Known rows, with every way that one mark hangs from another:
(q448 q75 q469 (q708 (q292 q232) q534)): [ 0.19 -0.62  0.51  0.33 -0.25  0.18 -0.60  0.01 -0.16 -0.17 -0.07 -0.42
 -0.44 -0.21  0.50  0.19  0.39 -0.22 -0.38 -0.25 -0.06 -0.29  0.07  0.28
 -0.22]
(q708 q292 q534): [ 0.02 -0.06 -0.01  0.03 -0.09  0.38 -0.31  0.10 -0.22 -0.08 -0.13 -0.13
 -0.45 -0.13  0.27 -0.01  0.29 -0.19 -0.37  0.09  0.00 -0.35  0.03  0.13
 -0.19]
(q534 q708): [-0.03  0.07  0.04 -0.13 -0.04  0.17 -0.05  0.05 -0.12 -0.11 -0.12 -0.05
 -0.08 -0.12  0.18  0.07 -0.16 -0.12 -0.23 -0.01 -0.01 -0.18 -0.02  0.05
  0.10]
(q469 (q448 (q75 q232 (q708 q534)))): [ 0.11  0.00 -0.04 -0.09 -0.10 -0.15 -0.34 -0.06  0.03 -0.25 -0.12 -0.09
  0.08 -0.20  0.32  0.00 -0.05  0.24  0.24 -0.07 -0.17 -0.18  0.00  0.02
 -0.04]
(q448 (q75 q232 q708) q469 q534): [ 0.12 -0.24  0.05  0.06 -0.18 -0.49 -0.16 -0.12 -0.01 -0.10  0.06  0.01
  0.41 -0.25  0.38  0.26 -0.14  0.30  0.08 -0.21 -0.20 -0.11 -0.22  0.02
 -0.25]
(q292 q448): [-0.03 -0.01 -0.10 -0.01  0.10 -0.01  0.06 -0.06  0.03 -0.09 -0.04  0.03
  0.14  0.05  0.14 -0.04 -0.06 -0.11  0.07 -0.10  0.17 -0.14  0.11 -0.08
  0.04]
(q534 (q708 (q292 q232 (q448 q75)))): [ 0.12 -0.14  0.19  0.12  0.00  0.29 -0.09 -0.04 -0.03 -0.14 -0.24 -0.15
 -0.24 -0.08  0.38  0.11  0.02 -0.16 -0.10 -0.34  0.11 -0.51  0.17  0.22
  0.12]
(q469 (q448 (q708 q292))): [ 0.08 -0.23  0.09 -0.11 -0.10  0.06 -0.43 -0.05 -0.37 -0.31 -0.23 -0.17
 -0.07 -0.04  0.17  0.41  0.17 -0.14  0.14  0.27 -0.02 -0.21  0.07  0.14
  0.04]
(q534 (q708 (q292 (q448 q75)))): [ 0.05  0.04  0.17 -0.12 -0.02  0.15 -0.04 -0.03 -0.18 -0.15 -0.21 -0.09
 -0.07 -0.17  0.44  0.12 -0.13 -0.12 -0.11 -0.13  0.05 -0.50  0.06  0.19
  0.06]
(q292 q534 (q708 (q448 q469))): [-0.10 -0.39  0.41  0.08 -0.21  0.20 -0.23  0.02 -0.37 -0.16 -0.03 -0.50
 -0.18 -0.06  0.43 -0.15 -0.07 -0.38 -0.35 -0.01  0.21 -0.37  0.06 -0.17
 -0.13]
(q292 (q708 (q448 q75 q469) q534)): [-0.01 -0.37  0.45  0.18 -0.27 -0.03 -0.32  0.04 -0.15 -0.07  0.00 -0.46
 -0.26 -0.15  0.69 -0.19 -0.06 -0.20 -0.49 -0.19  0.07 -0.31  0.09  0.05
 -0.27]
(q75 q232 q448): [ 0.01 -0.01 -0.12  0.04  0.07  0.06  0.03  0.01  0.04 -0.04 -0.09 -0.17
  0.04 -0.10 -0.04 -0.09 -0.10 -0.04  0.07  0.11 -0.16 -0.12 -0.24 -0.10
 -0.24]
(q708 (q292 q232) (q448 q75 q469) q534): [ 0.17 -0.52  0.23  0.48 -0.26  0.19 -0.42  0.10 -0.02  0.11  0.03 -0.30
 -0.55 -0.14  0.74 -0.11  0.30 -0.26 -0.32 -0.37  0.09 -0.32  0.12  0.14
 -0.26]
(q292 q448 q534 q708): [-0.17 -0.14  0.33 -0.16  0.04  0.33 -0.06 -0.08 -0.33 -0.37 -0.24 -0.39
 -0.01  0.07  0.09 -0.08 -0.04 -0.30 -0.28  0.00  0.25 -0.49  0.20 -0.10
  0.05]
(q448 (q75 q708) q469 q534): [ 0.07 -0.43  0.05  0.00 -0.21 -0.57 -0.18 -0.06 -0.06 -0.03  0.09  0.13
  0.20 -0.19  0.43  0.25 -0.16  0.23 -0.02 -0.29 -0.14  0.03 -0.07  0.00
  0.03]
(q448 q75 q469 (q708 q292)): [ 0.16 -0.39  0.47  0.09 -0.22 -0.14 -0.35 -0.06 -0.25 -0.11  0.00 -0.27
 -0.04 -0.24  0.40  0.28  0.09 -0.03 -0.05 -0.03 -0.11 -0.15 -0.10  0.22
 -0.18]
(q708 (q292 q232 q534)): [ 0.05 -0.27  0.19  0.18 -0.06  0.58 -0.24  0.06 -0.20 -0.11 -0.18 -0.26
 -0.47  0.03 -0.03  0.02  0.35 -0.25 -0.16 -0.07  0.09 -0.38  0.12  0.08
  0.02]
(q708 q448 q534): [ 0.03 -0.13 -0.10  0.12 -0.09  0.19 -0.15  0.14 -0.02 -0.05 -0.03 -0.05
 -0.30 -0.05  0.39 -0.16  0.05 -0.24 -0.36 -0.02  0.13 -0.18  0.06  0.01
 -0.20]
(q75 q232): [ 0.06  0.19  0.01  0.05  0.03  0.08  0.02 -0.07  0.07 -0.07 -0.01 -0.12
  0.21 -0.08 -0.04  0.00  0.01  0.07  0.08  0.08 -0.06 -0.14 -0.15  0.03
 -0.27]
(q448 q75 q534 q708): [ 0.07 -0.36  0.35 -0.07 -0.15 -0.32 -0.14 -0.04 -0.15 -0.32 -0.13  0.00
  0.26 -0.09  0.07  0.48 -0.04  0.09 -0.27 -0.03 -0.16 -0.04 -0.04  0.32
 -0.09]
(q469 (q448 q534 (q708 (q292 q232)))): [ 0.08 -0.57  0.07  0.06 -0.14  0.08 -0.52 -0.05 -0.34 -0.40 -0.32 -0.14
 -0.12  0.06  0.10  0.66  0.38 -0.19 -0.09  0.05  0.02 -0.29  0.17  0.24
  0.05]
(q708 (q292 (q448 (q75 q232))) q534): [ 0.10  0.11  0.15  0.09 -0.01  0.25 -0.15 -0.04 -0.04 -0.20 -0.18 -0.22
 -0.01 -0.18  0.41 -0.07  0.17 -0.07 -0.12 -0.06  0.02 -0.58 -0.01  0.20
 -0.42]
(q75 q232 (q448 q469 (q708 (q292 q534)))): [ 0.05 -0.45  0.29  0.05 -0.15  0.34 -0.45  0.04 -0.47 -0.31 -0.18 -0.57
 -0.16 -0.29  0.28  0.14  0.09 -0.38 -0.18  0.25 -0.14 -0.44 -0.32 -0.05
 -0.38]
(q448 q75 q469 q534 (q708 (q292 q232))): [ 0.16 -0.74  0.45  0.27 -0.26 -0.14 -0.45 -0.07 -0.22 -0.19 -0.10 -0.23
 -0.09 -0.12  0.36  0.54  0.29 -0.09 -0.28 -0.23 -0.09 -0.23  0.01  0.33
 -0.17]

Rows:
[-0.02 -0.29  0.11 -0.13 -0.11  0.07 -0.50  0.04 -0.26 -0.40 -0.20 -0.20
 -0.10 -0.05  0.24  0.20  0.17 -0.22 -0.17  0.15 -0.03 -0.13  0.14  0.09
  0.04] : (q469 (q448 (q708 q534)))
[ 0.15 -0.34  0.11  0.07 -0.24 -0.06 -0.45  0.03 -0.17  0.02  0.03 -0.10
 -0.38 -0.32  0.67  0.00  0.08  0.03 -0.15 -0.18 -0.10 -0.26 -0.04  0.05
 -0.12] : (q448 (q75 (q708 q292 q534)) q469)
[ 0.14 -0.54  0.40  0.41 -0.25  0.25 -0.30  0.08 -0.14  0.05  0.00 -0.37
 -0.42 -0.08  0.50 -0.09  0.19 -0.26 -0.10 -0.33  0.13 -0.33  0.08  0.05
 -0.10] : (q708 (q292 q232 q534) (q448 q75 q469))
[-0.04 -0.61  0.13  0.07 -0.15  0.01 -0.48  0.12 -0.24 -0.16 -0.06 -0.34
 -0.32 -0.22  0.45  0.00  0.05 -0.39 -0.45  0.01 -0.13 -0.07 -0.11 -0.09
 -0.16] : (q75 (q448 q469 (q708 q534)))
[ 0.02 -0.43  0.26  0.07 -0.19  0.06 -0.47  0.05 -0.22 -0.22  0.00 -0.27
 -0.13 -0.20  0.47  0.10  0.16 -0.28 -0.42 -0.02 -0.02 -0.11 -0.03  0.04
 -0.20] : (q448 q469 (q708 q534))
[ 0.16 -0.65  0.67  0.25 -0.25  0.24 -0.47 -0.02 -0.29 -0.23 -0.08 -0.49
 -0.29 -0.16  0.29  0.21  0.29 -0.22 -0.16 -0.21 -0.02 -0.30  0.04  0.20
 -0.08] : (q448 q75 q469 (q708 (q292 q232 q534)))
[-0.13 -0.26  0.08 -0.08 -0.20 -0.09 -0.24  0.06 -0.28 -0.10 -0.06 -0.07
  0.09 -0.18  0.47  0.24 -0.08 -0.20 -0.45 -0.11 -0.06 -0.21 -0.06  0.01
  0.01] : (q448 q469 (q534 q708))
[-0.05 -0.17 -0.18 -0.01  0.02 -0.07 -0.03  0.03 -0.07 -0.12 -0.15 -0.06
  0.16 -0.06 -0.04  0.16 -0.05 -0.04 -0.16  0.12 -0.20 -0.18 -0.25 -0.02
 -0.29] : (q75 q232 (q448 q534))
[ 0.13 -0.43 -0.13  0.31 -0.11  0.19 -0.17  0.07 -0.12 -0.05 -0.17  0.01
 -0.32  0.07  0.26  0.31  0.24 -0.22 -0.30 -0.12  0.17 -0.35  0.09  0.16
 -0.19] : (q708 (q292 q232) (q448 q534))
[ 0.01 -0.30  0.05  0.20 -0.05  0.35 -0.27 -0.03 -0.16 -0.06 -0.13 -0.25
 -0.27 -0.11  0.62  0.08  0.12 -0.40 -0.16 -0.30  0.24 -0.52  0.14 -0.03
  0.06] : (q534 (q708 (q292 q232 (q448 q469))))
[-0.15 -0.21  0.11 -0.13  0.02 -0.05 -0.03 -0.12 -0.25 -0.34 -0.24 -0.13
  0.20  0.10  0.15  0.24 -0.04 -0.18 -0.38 -0.03  0.19 -0.42  0.17  0.03
 -0.07] : (q292 (q448 q534) q708)
[ 0.23 -0.45  0.43  0.24 -0.16  0.33 -0.45  0.01 -0.11 -0.29 -0.22 -0.29
 -0.47 -0.14  0.26  0.24  0.36 -0.13 -0.41 -0.14 -0.06 -0.34  0.10  0.39
 -0.17] : (q448 q75 (q708 (q292 q232) q534))
[-0.11 -0.32  0.35  0.07  0.05  0.47 -0.09 -0.09 -0.18 -0.37 -0.27 -0.46
 -0.17  0.16  0.01 -0.07  0.12 -0.34 -0.28 -0.20  0.32 -0.52  0.33 -0.07
  0.11] : (q292 q232 q448 q534 q708)
[ 0.13 -0.59  0.31  0.07 -0.19 -0.11 -0.47 -0.07 -0.26 -0.36 -0.28 -0.17
 -0.05  0.02  0.15  0.64  0.30 -0.03 -0.03 -0.08 -0.09 -0.24  0.17  0.37
  0.05] : (q469 (q448 q75 q534 (q708 (q292 q232))))
[-0.04 -0.39  0.61  0.08 -0.25  0.03 -0.19 -0.01 -0.29 -0.14 -0.02 -0.54
 -0.12 -0.09  0.48 -0.16 -0.14 -0.20 -0.28 -0.15  0.11 -0.32  0.06 -0.03
 -0.10] : (q292 q534 (q708 (q448 q75 q469)))
[-0.04 -0.18  0.09 -0.04 -0.01 -0.33  0.08 -0.07  0.00 -0.16 -0.08  0.12
  0.35  0.04  0.21  0.19 -0.07  0.06 -0.10 -0.24  0.02 -0.15  0.10  0.12
  0.01] : (q292 (q448 q75 q534))
[ 0.12 -0.22 -0.29  0.06 -0.10  0.06 -0.19  0.11 -0.03 -0.12 -0.05  0.13
 -0.33 -0.14  0.50 -0.04 -0.12 -0.10 -0.25 -0.08  0.14 -0.18  0.02 -0.10
 -0.07] : (q75 (q708 q448 q534))
[ 0.11 -0.71 -0.23  0.27 -0.13  0.23 -0.55  0.12 -0.15  0.06 -0.10 -0.20
 -0.79 -0.21  0.54 -0.06  0.20 -0.30 -0.23 -0.23 -0.03 -0.30 -0.01 -0.17
 -0.03] : (q75 (q448 q469) (q708 (q292 q232) q534))
[ 0.12 -0.04  0.32 -0.06 -0.08 -0.24 -0.24 -0.14 -0.04 -0.39 -0.13 -0.26
  0.42 -0.10  0.06  0.30 -0.04  0.16  0.35  0.10 -0.19 -0.07 -0.06  0.19
 -0.15] : (q469 (q448 (q75 q232) q708))
[ 0.04 -0.47  0.43  0.00 -0.21  0.29 -0.46  0.03 -0.52 -0.29 -0.09 -0.40
 -0.20 -0.20  0.35  0.22  0.20 -0.34 -0.24  0.14  0.02 -0.33 -0.09  0.05
 -0.13] : (q448 q469 (q708 (q292 q534)))
[-0.06 -0.27  0.06 -0.06 -0.23  0.11 -0.35  0.06 -0.45 -0.08 -0.14 -0.11
 -0.12 -0.24  0.54  0.34  0.08 -0.25 -0.47  0.01 -0.04 -0.44 -0.08  0.10
 -0.09] : (q448 q469 (q534 (q708 q292)))
[ 0.07 -0.34  0.48 -0.16 -0.19  0.12 -0.46  0.00 -0.47 -0.42 -0.27 -0.35
 -0.09 -0.09  0.17  0.30  0.14 -0.11  0.09  0.17 -0.09 -0.28  0.09  0.23
  0.11] : (q469 (q448 q75 (q708 (q292 q534))))
[ 0.06 -0.19  0.24  0.10 -0.23 -0.16 -0.10  0.07 -0.06  0.05  0.07 -0.17
 -0.03 -0.23  0.70 -0.05 -0.30 -0.12 -0.16 -0.27  0.00 -0.15 -0.05  0.04
 -0.02] : (q534 (q708 (q448 q75 q469)))
[-0.06 -0.21  0.10 -0.13 -0.13 -0.43 -0.18 -0.01 -0.10 -0.15 -0.10  0.03
  0.28  0.04  0.09  0.26  0.02  0.14  0.12 -0.08 -0.16  0.02  0.12  0.14
  0.16] : (q469 (q448 q75 q534))
